(in the rows, 128 means zero)
Known rows, with every way that one mark hangs from another:
K328{K449 K711}: [ 68 140 124 166 128 165  90  80 217 150 120 116 149 103 147 132 153 139
 144 142 138 149 127  76 153 147 157 181  98 118 120 127 174 145 136 172
  83  66 135 172 118 131 133 119 113 101]
K330{K503{K12 K539 K711{K328}}}: [127 162 129 128 133 129  98 116 135 138  96 140 163 162 142 128 128 114
 142 122 172 135 123 169 130 122 117 165 131 115 138 124 126 103 163 115
 128  90 124 142 131 142 148 128  97 113]
K556{K503}: [ 55 111 112 161 123 158 106  88 192 144 101 126 139 121 152 120 154 116
 148 129 137 129  98  86 170 110 137 175 113 129 122 124 159 140  85 144
  57  76 133 128 125 139 148 140 116 131]
K12{K503{K902}}: [129  79 121 154 124 154 106  93 172 120 130 143 138  87 157 118 138 113
 151 120 152 147 150  93 147 117 153 174 108 138 139 134 180 124  47 128
  77 125 135 143 133 150 156 149 129 128]
K448{K503{K12}}: [145 154 113 156 134 135 103  88 130 165 105 107 142 104 146 135 171 121
 159 117 131 124 119 115 113 126 162 173 106 157 144  90 159 158 163 133
  69 111 124 148 138 139 148 147  92 120]
K556{K503{K12 K330 K539 K902}}: [113 141 105 113 124 150  96 119 138 126 159 148 140 149 157 113 149 132
 138 133 164 147 116  98 135 127 142 168 176 137 132 101 128 130  99 116
 104 139 121 156 122 151 123 143 127 131]
K12{K503{K330}}: [113 105 110 154 117 125 117 141 167 133 135 131 140  79 149 119 136 103
 143 121 132 140 169 108 161 123 154 170 111 125 152 143 159 146  52 138
  71  79 137 197 123 141 163 149 102 124]
K12{K503{K448}}: [143  67 125 138 122 157 123 136 172 150 123 137 148  91 157 125 127 107
 162 121 120 125 161  73 157 118 139 170  95 146 143 132 163 133  72 132
  98  97 140 184 126 151 157 150  97 115]
K711{K328{K449}}: [100 139 124 178 128 154 111  69 192 156  93 135 139 106 148 142 155 128
 162 118 147 137  88 119 165 146 146 185  98 119 141 108 164  98 148 155
  84  90 153 166 119 133 165 125 102 108]
K330{K503{K12 K539 K711 K902}}: [149 136 120 112 139 138  82 103 128 124 129 135 161 159 146 116 129 127
 139 125 185 145 149 130 135 124 122 167 141 121 128 121 135 117 139 104
 142 125 121 137 136 148 132 131 124 114]
K503{K12 K330 K711{K328} K902}: [194 155 104 126 138 125 106 107  82 107 176 144 160 135 147 119 115 143
 154 121 184 143  86 139 116 133 128 177 165 112 129 129 133 122 171 103
 136 165 147 168 124 157 147 136 127 127]
K330{K503}: [ 81 104 121 164 129 137  95 102 192 131  84 104 147 100 142 124 148  91
 153 109 148 142 147 114 182 118 141 179  96 116 140 120 168 130  88 140
  93  63 138 161 135 132 166 130  95 114]
K12{K503{K330 K448 K711 K902}}: [216  72 103 114 126 144 122 151 123 126 182 141 157 105 153 113  88 124
 144 119 137 126 172  81 152 123 124 174 124 118 123 165 147 135  62 110
 126 150 155 198 122 162 147 149 131 120]
K449{K328{K711}}: [102 146 109 178 122 133  87 114 170 118 133 118 158  83 134 126 159 113
 155 146 163 140 113 119 119 101 187 161  46 128 140 136 169 152 115 154
  84  61 135 134 119 137 131 137 111  91]
K330{K503{K448 K902}}: [158  58 119 132 132 163  96 109 170 121 117 109 153 106 150 124 128  98
 167 104 152 140 150  82 178 125 131 186 113 127 127 110 169 119  86 119
 139 130 153 178 135 148 160 133 111 111]
K330{K503{K12 K448 K711}}: [156 102 121 118 141 146 104 146 132 146 114 111 166 135 148 114 108 116
 166 121 147 125 147  86 166 117 107 174 120 122 129 120 135 135 140 110
 156 100 138 174 135 149 144 127  95 111]
K448{K503}: [140 141 108 162 127 131 109  80 158 161 100 104 144  97 137 141 173 109
 148 110 121 118 129 125 126 124 165 176  82 140 133 117 173 155 139 146
  49  97 134 146 132 135 156 148  97 118]
K330{K503{K539 K711}}: [118 140 118 133 130 126  95 110 162 142 102 126 167 146 135 128 135 108
 128 120 156 129 153 146 158 121 125 165 106 102 127 150 141 121 132 127
 109  66 128 152 128 136 147 128 111 108]
K12{K503{K330 K711}}: [134 118 103 145 121 119 119 149 146 135 146 137 153 101 144 115 116 117
 130 128 136 127 169 114 154 117 134 167 110 109 135 174 149 145  67 130
  79  84 137 186 122 145 155 146 118 125]
K556{K503{K330 K539 K711 K902}}: [135 141  95 111 125 140 104 108 138 125 165 149 156 161 144 115 125 139
 114 134 156 127 119 116 140 120 124 168 153 100 105 158 128 130  92 118
  93 127 136 144 114 152 127 141 150 124]
K556{K503{K12 K330 K539 K711}}: [108 169 105 112 125 131 106 143 125 150 150 146 156 169 146 113 132 142
 124 145 151 125 114 108 134 118 119 160 162 118 123 136 107 144 134 117
 102  93 116 161 117 148 121 139 119 124]
K503{K12 K330 K539 K711 K902}: [189 176 103  88 137 119  91 125  78 125 203 148 167 159 143 118 127 153
 128 138 188 140 133 127 110 139 138 160 177 118 135 131 112 135 184  97
 146 154 122 186 120 154 115 138 140 122]
K503{K448 K711{K328} K902}: [223  90 114 122 136 158 120  90 119 124 155 144 170 135 149 135 101 135
 162 115 160 117  80 107 129 126 115 184 119 117 108 149 153 102 168 109
 143 170 167 156 120 163 151 137 130 113]
K556{K503{K12 K902}}: [ 82 106 116 140 133 173  95  85 155 123 123 136 135 132 162 109 149 133
 162 131 163 146  89  69 148 111 135 177 148 144 123  97 155 132  89 120
  91 134 126 113 133 152 137 141 128 135]
K503{K12 K539}: [105 171 133 118 131 137  91 108 139 159 135 141 155 137 151 135 172 132
 147 136 165 140 120 115 120 132 157 156 141 158 161  88 127 130 191 125
 113  83 106 172 128 139 127 137 100 119]

Rows:
[126 149 123 141 127 127 102 103 161 135  91 138 166 154 136 135 127 102
 131 115 161 129 127 180 143 122 118 171 109  95 125 148 139  99 145 126
 107  78 136 137 125 139 159 129 102 110]
K330{K503{K539 K711{K328}}}
[215 166 109  74 135 123 115 183  79 168 197 139 180 160 145 126 113 147
 138 138 146 116 143 101 119 139 121 155 158 133 140 126  89 144 211 102
 176 120 129 241 115 155 115 137 103 110]
K503{K12 K330 K448 K539 K711}
[186 160  94 101 129 115  96 108 109 124 198 145 170 147 135 129 127 140
 112 128 172 130 138 139 125 140 140 164 149 100 123 162 130 131 157 111
 123 136 138 187 114 149 130 140 152 113]
K503{K330 K539 K711 K902}
[159 183  99 109 124 101 107 135 124 150 174 136 172 146 129 133 134 131
 112 133 151 119 140 144 131 136 140 158 130 102 135 164 117 142 177 128
 107  79 131 200 110 139 132 136 125 111]
K503{K330 K539 K711}
[108 159  97 122 120 129 110 130 147 147 144 143 159 160 141 121 131 130
 111 137 139 118 121 123 146 120 124 164 137 100 113 161 119 140 108 128
  80  83 129 157 112 143 133 139 127 123]
K556{K503{K330 K539 K711}}
[160 123 126 100 137 144 100 147 130 155 124 128 172 161 148 122 115 120
 149 125 152 125 156 107 149 124 109 163 129 129 132 117 116 125 157 107
 163 104 127 179 131 148 133 130  94 105]
K330{K503{K12 K448 K539 K711}}
[161 117 111 123 117 132 106 128 151 121 166 154 144 105 149 122 136 113
 128 121 152 145 175 125 136 133 159 165 136 127 147 139 150 122  58 124
  92 134 131 186 121 149 145 152 128 121]
K12{K503{K330 K539 K902}}
[154  86 115 134 134 144 107 133 157 144 109 108 168 127 142 122 109 106
 153 114 136 120 150  96 175 117 109 176  98 111 119 146 148 132 118 122
 137  83 149 175 130 146 158 129 102 108]
K330{K503{K448 K711}}
[189 187 110 143 127 120 118  79 130 165 106 138 163 146 133 152 149 123
 125 116 134 103 107 189  86 129 141 168  94 120 120 147 145 125 188 132
  59 110 133 123 123 141 150 147 103 109]
K448{K503{K539 K711{K328}}}
[141  99 112 144 136 142  87  87 158 112 113 116 155 125 141 115 122 112
 144 113 169 139 142 114 170 115 123 181 110 100 114 147 165 124 100 119
 113 111 144 130 135 144 156 130 132 116]
K330{K503{K711 K902}}
[175 103 120 108 125 145 122 150 143 160 146 156 168 133 151 128 111 125
 136 132 130 112 166 102 133 120 121 158 105 128 132 163 133 126 113 120
 112 102 130 172 120 154 136 148 114 107]
K12{K503{K448 K539 K711}}
[178 190 112 125 135 122 104  97 104 177 124 127 164 153 138 137 156 142
 132 130 141 111 132 144  91 128 146 158 116 138 132 121 131 149 198 120
  86 111 114 137 130 143 128 146 105 112]
K448{K503{K12 K539 K711}}
[119 152 123 121 136 129  91 122 139 144 108 130 166 157 142 121 134 119
 138 129 164 136 151 135 146 120 121 161 125 118 137 124 126 125 152 116
 130  80 116 150 134 141 139 128 103 112]
K330{K503{K12 K539 K711}}
[170 120 111 113 133 136 114 170 112 152 176 113 155 103 153 122 132 124
 175 121 134 130 132  62 153 135 143 172 148 151 158  87 125 156 163 117
 153 113 140 252 123 148 138 138  87 121]
K503{K12 K330 K448}
[117  98 124 144 137 152  79  95 152 111 109 114 143 111 153 113 145 107
 168 112 174 159 139  98 167 121 142 179 132 132 141  89 164 127  96 117
 125 121 133 145 144 145 152 132 110 125]
K330{K503{K12 K902}}
[202  86 109 100 119 147 116 151 142 131 182 153 151 109 155 125 119 114
 138 117 137 134 183  98 139 136 147 167 134 139 145 134 144 120  72 112
 124 151 143 215 118 157 141 154 118 116]
K12{K503{K330 K448 K539 K902}}
[154 179 118 134 130 131 102  94 127 173 113 122 147 129 143 143 176 125
 143 122 135 124 134 136  94 133 165 161 118 158 148  92 142 146 183 131
  75 109 111 149 133 139 133 149  91 116]
K448{K503{K12 K539}}
[184 164  85 150 129 108 116 109 119 160 135 104 157 112 130 133 141 119
 129 113 122 107 138 140 122 129 148 174 101 109 121 154 151 168 150 135
  63 104 144 171 124 139 152 145 109 116]
K448{K503{K330 K711}}
[236 106  99  86 144 141 108 152  71 128 213 127 170 133 153 112  98 150
 164 126 164 129 128  62 137 134 120 175 165 129 125 125 123 148 173  92
 181 177 150 219 124 165 127 137 128 121]
K503{K12 K330 K448 K711 K902}
[148 144 106 125 118 114 118 149 140 146 156 152 160 125 141 121 122 121
 111 132 139 126 176 135 136 125 136 156 120 112 138 176 132 134  91 127
  87  85 127 187 117 145 142 147 118 118]
K12{K503{K330 K539 K711}}
[176 129  90 127 135 120  98 102 115 111 186 125 161 117 137 117 123 135
 136 123 168 133 124 110 146 130 138 177 135  96 118 163 150 144 127 115
 113 136 152 184 120 150 143 137 150 122]
K503{K330 K711 K902}
[115 141 115 109 134 162  94  94 128 135 143 158 155 179 155 114 133 154
 132 144 173 133 100  98 122 112 119 164 160 127 111 128 126 123 128 109
 104 140 116 104 126 156 114 140 142 127]
K556{K503{K12 K539 K711 K902}}
[193 116 108 104 121 128 127 175 129 155 172 149 167 129 147 125  99 122
 124 128 124 114 182 108 139 128 125 158 123 121 135 165 122 133 101 117
 120 104 138 213 114 153 136 149 110 111]
K12{K503{K330 K448 K539 K711}}
[ 98  95 121 128 131 175 113 130 156 156 122 128 144 133 164 117 133 129
 170 133 133 125  97  46 156 113 121 173 135 151 130  94 136 141 112 123
 112 108 132 159 127 152 134 140  98 126]
K556{K503{K12 K448}}
[177 108 103 145 122 129 122 115 132 109 153 156 151 105 148 117 102 118
 137 117 157 137 138 144 129 124 132 178 124 103 125 173 157 115  69 118
  92 143 152 159 122 155 163 149 130 127]
K12{K503{K330 K711{K328} K902}}
[186 197 114 133 133 123 114  91 102 167 110 141 162 157 138 145 151 133
 136 123 144 111 103 177  73 131 139 163 117 136 130 121 132 128 211 120
  81 125 121 127 128 145 139 147  96 113]
K448{K503{K12 K539 K711{K328}}}
[168 101  98 138 124 130 114 120 135 116 167 143 152 103 147 110 107 124
 134 124 155 136 165 109 149 122 135 171 122 108 127 173 158 138  57 119
  93 131 144 165 125 153 152 148 137 127]
K12{K503{K330 K711 K902}}
[213  78 109 108 141 160 108 103 119 132 172 129 172 128 149 126 110 142
 155 122 155 116 117  65 145 123 120 179 118 123 108 148 150 130 154 109
 148 158 156 163 124 160 136 137 139 112]
K503{K448 K711 K902}
[ 75 132 113 138 134 154 108 107 145 153 116 134 152 153 155 109 128 142
 146 143 148 123  93  80 149 104 114 169 134 126 116 131 134 145 123 125
  86  93 122 116 129 148 131 136 118 130]
K556{K503{K12 K711}}
[251 126  96  73 131 133 110 144  98 136 217 145 177 152 140 132 108 141
 128 123 154 116 145 103 129 141 128 168 154 111 119 154 118 129 170 100
 166 164 152 219 110 159 123 141 141 106]
K503{K330 K448 K539 K711 K902}
[ 84 160 111 121 123 139 103 137 145 147 139 140 142 149 152 119 151 125
 136 138 145 137 118 103 141 122 140 163 160 138 139 103 117 140 112 127
  93  93 115 172 119 143 127 142 104 128]
K556{K503{K12 K330 K539}}
[142 166 103 127 137 111 104 144  97 142 169 122 165 127 143 114 130 142
 147 134 158 131 121 103 142 126 132 165 145 118 141 136 123 161 174 117
 121  89 130 201 124 145 136 132 111 125]
K503{K12 K330 K711}
[206  80  98 111 129 148 108 127 128 123 191 117 154  95 148 126 126 117
 163 108 143 134 134  67 159 140 147 184 140 130 134 117 153 139 119 117
 149 155 162 233 118 154 147 141 121 116]
K503{K330 K448 K902}
[135 120 111 104 126 159 118 124 153 165 136 146 166 170 149 127 118 134
 129 138 130 104 111  87 141 115 108 165 126 121 106 148 123 130 127 122
 106  97 134 145 115 152 126 140 119 116]
K556{K503{K448 K539 K711}}
